What can hang from each mark
K_415: K_460 K_649
K_208: K_265 K_649
K_460: K_415
K_291: K_265 K_633
K_265: K_208 K_291 K_664 K_872
K_649: K_208 K_415

Each row was made from one small tree. Brackets hold a mark, then the marks that hang from it, in the order of their numbers. Every link used is in the known rows. Write each row's tree.
(in the rows, 128 means zero)
Known rows
{K_265 K_208 K_291}: [103 153 109 120 142 101 136 132 186 107 100 126 113 107 154  79 158 105
 142 160]
{K_291 {K_265 K_872} K_633}: [ 91 141 114 147  90 170  87 188 141 116 140 123  95 132 121 135  66 131
 129 134]
{K_291 K_265 K_633}: [ 92 126 113 162 113 158  95 203 135 101 127 142 107 136 130 145  93 131
 126 125]
{K_291 {K_265 K_208} K_633}: [ 67 139  99 150 118 138 103 199 154  83 101 120 108 118 132 110 111 112
 128 147]
{K_649 {K_208 {K_265 K_291}} {K_415 K_460}}: [160  85  80 141 149 132 100 175 209  62  91 137 108  88 177  69 132 107
 150 142]
{K_415 K_649}: [123 122 112 121 108 141 134 124 117 122 126 127 158 118 117 135 139 128
 136 140]
{K_649 {K_208 {K_265 K_872}} {K_415 K_460}}: [161  90  86 124 121 151  97 154 179  84 105  98 116  87 148  75  93 113
 142 136]
{K_649 {K_208 K_265} {K_415 K_460}}: [161  74  83 138 142 141 103 169 172  66  93 117 127  91 154  84 120 110
 139 128]
{K_291 {K_265 K_664} K_633}: [115 142 104 172 102 193  78 189 142  89 111 111  73 133 134 133  92 133
 118 117]
{K_208 {K_265 K_291 K_664 K_872} K_649}: [168 152  90 134  96 199 100 104 177 131 133 126  95  99 175  71 102  85
 133 115]
{K_291 {K_265 K_208 K_872}}: [ 88 151 123 116 103 129 129 156 155 105 110  86 124 105 117  90 110 102
 126 154]
{K_460 K_415}: [122 148 147 133 147 138 131 156 139 131 129 133 120 102 132 123 151 116
 110 126]
{K_208 {K_265 K_664}}: [172 136 123 153 115 182 108 129 123 113  96 124 109 117 155 112 114 120
 122 110]
{K_208 K_265 {K_649 {K_415 K_460}}}: [164  78  67 130 124 146 111 146 165  97 115 131 161  95 181  79 110  84
 121  79]
{K_460 {K_415 {K_649 {K_208 K_265}}}}: [128 120 118 143 136 175 122 173 128 103 116 148 145  66 120 118 162 103
 135 158]
{K_291 {K_265 {K_208 K_649} K_872}}: [ 83 145  91 112  99 142 129 141 168 113 137  86 138  94 123  74 109  71
 121 137]
{K_649 K_208}: [120 117 112 128 141 135 119 135 143 108 133 117 110 109 106 116 138 125
 143 157]
{K_460 {K_415 K_649}}: [116 141 131 127 129 151 136 153 128 125 128 133 148  95 120 132 162 117
 119 138]
{K_649 K_415}: [133 121 111 133 133  99 124 141 144 117 118 118 126 109 138 107 137 147
 127 136]
{K_649 K_208 {K_415 K_460}}: [140  83  79 124 147 123 111 155 185  70 108  90 111 100 134  85 131 120
 136 135]

Which tree is each row?
[158 130  94 130  87 212 100 115 135 103 109  92 110  86 115 101 112 117
 149 160] | {K_415 {K_649 {K_208 {K_265 K_664 K_872}}}}
[148 116  80 144 132 124 117 145 177 118 129 167 138  87 188  71 138 101
 138 123] | {K_208 {K_265 K_291} {K_649 K_415}}
[120 103  52 105 135 109 127 129 201  84 104  79 151  86 164  47 138  76
 123 109] | {K_265 {K_208 {K_649 {K_415 K_460}}}}
[109 167 116 128  92 165 115 143 167  95  92  57  91 103 122  78 109 103
 118 143] | {K_291 {K_265 K_208 K_664 K_872}}
[107 172  78 147 128 160  90 147 201  91  84 106  54 111 166  78 129 119
 144 154] | {K_265 K_208 {K_291 K_633} K_664}
[174 123  76 153 117 166 101 124 147 115 113 116 122  86 171  76 122 106
 120 102] | {K_208 {K_265 K_664} {K_649 K_415}}
[108 129 112 126 139 158 128 159 142 105 132 122 132  77  99 120 174 112
 133 169] | {K_460 {K_415 {K_649 K_208}}}
[151 162 101 156  94 206  68 152 173 117 110 136  52 119 176  99  77 129
 144 136] | {K_208 {K_265 {K_291 K_633} K_664 K_872}}
[101 147  77 112 138 116 137 116 195 116 127 127 127  97 158  62 157  73
 141 145] | {K_265 {K_208 K_649} K_291}
[108 161  84 121  89 179 115 126 175 106 120  57 104  90 129  63 106  73
 112 126] | {K_291 {K_265 {K_208 K_649} K_664 K_872}}
[107 185  81 131 107 171  85 135 208 106  98  87  39 106 159  69 106 121
 146 164] | {K_265 K_208 {K_291 K_633} K_664 K_872}
[173  93  76 136 107 216  99 141 153  62  82  94 126  97 138 101 123  94
 138 122] | {K_415 K_460 {K_649 {K_208 {K_265 K_664}}}}
[187  96  61 142 117 181  97 133 174  86  98 100 127  95 186  65 108  84
 112  71] | {K_208 {K_265 K_664} {K_649 {K_415 K_460}}}
[149  75  85 123 117 181 114 154 146  70 100 126 159  99 134 113 124  92
 145 131] | {K_415 K_460 {K_649 {K_208 K_265}}}
[ 98 160  79  96 117 127 130 105 204 132 139 106 116  91 151  55 133  76
 145 155] | {K_265 {K_208 K_649} K_291 K_872}
[142 122 119 127 114 164 109 134 137 119 127 123 113  98 120 104 101 114
 149 159] | {K_649 {K_208 {K_265 K_872}}}
[122 117  51  90 117 123 123 118 208 101 116  59 137  81 155  37 112  78
 126 120] | {K_265 {K_208 {K_649 {K_415 K_460}}} K_872}
[139 153 128 140  87 186 105 148 145 111 121  78  86 124 119 113  90 121
 113 124] | {K_291 {K_265 K_664 K_872}}
[128  84  80 109 123 165 120 140 158  76 115  99 144 109 111 117 136 105
 144 141] | {K_415 K_460 {K_649 K_208}}
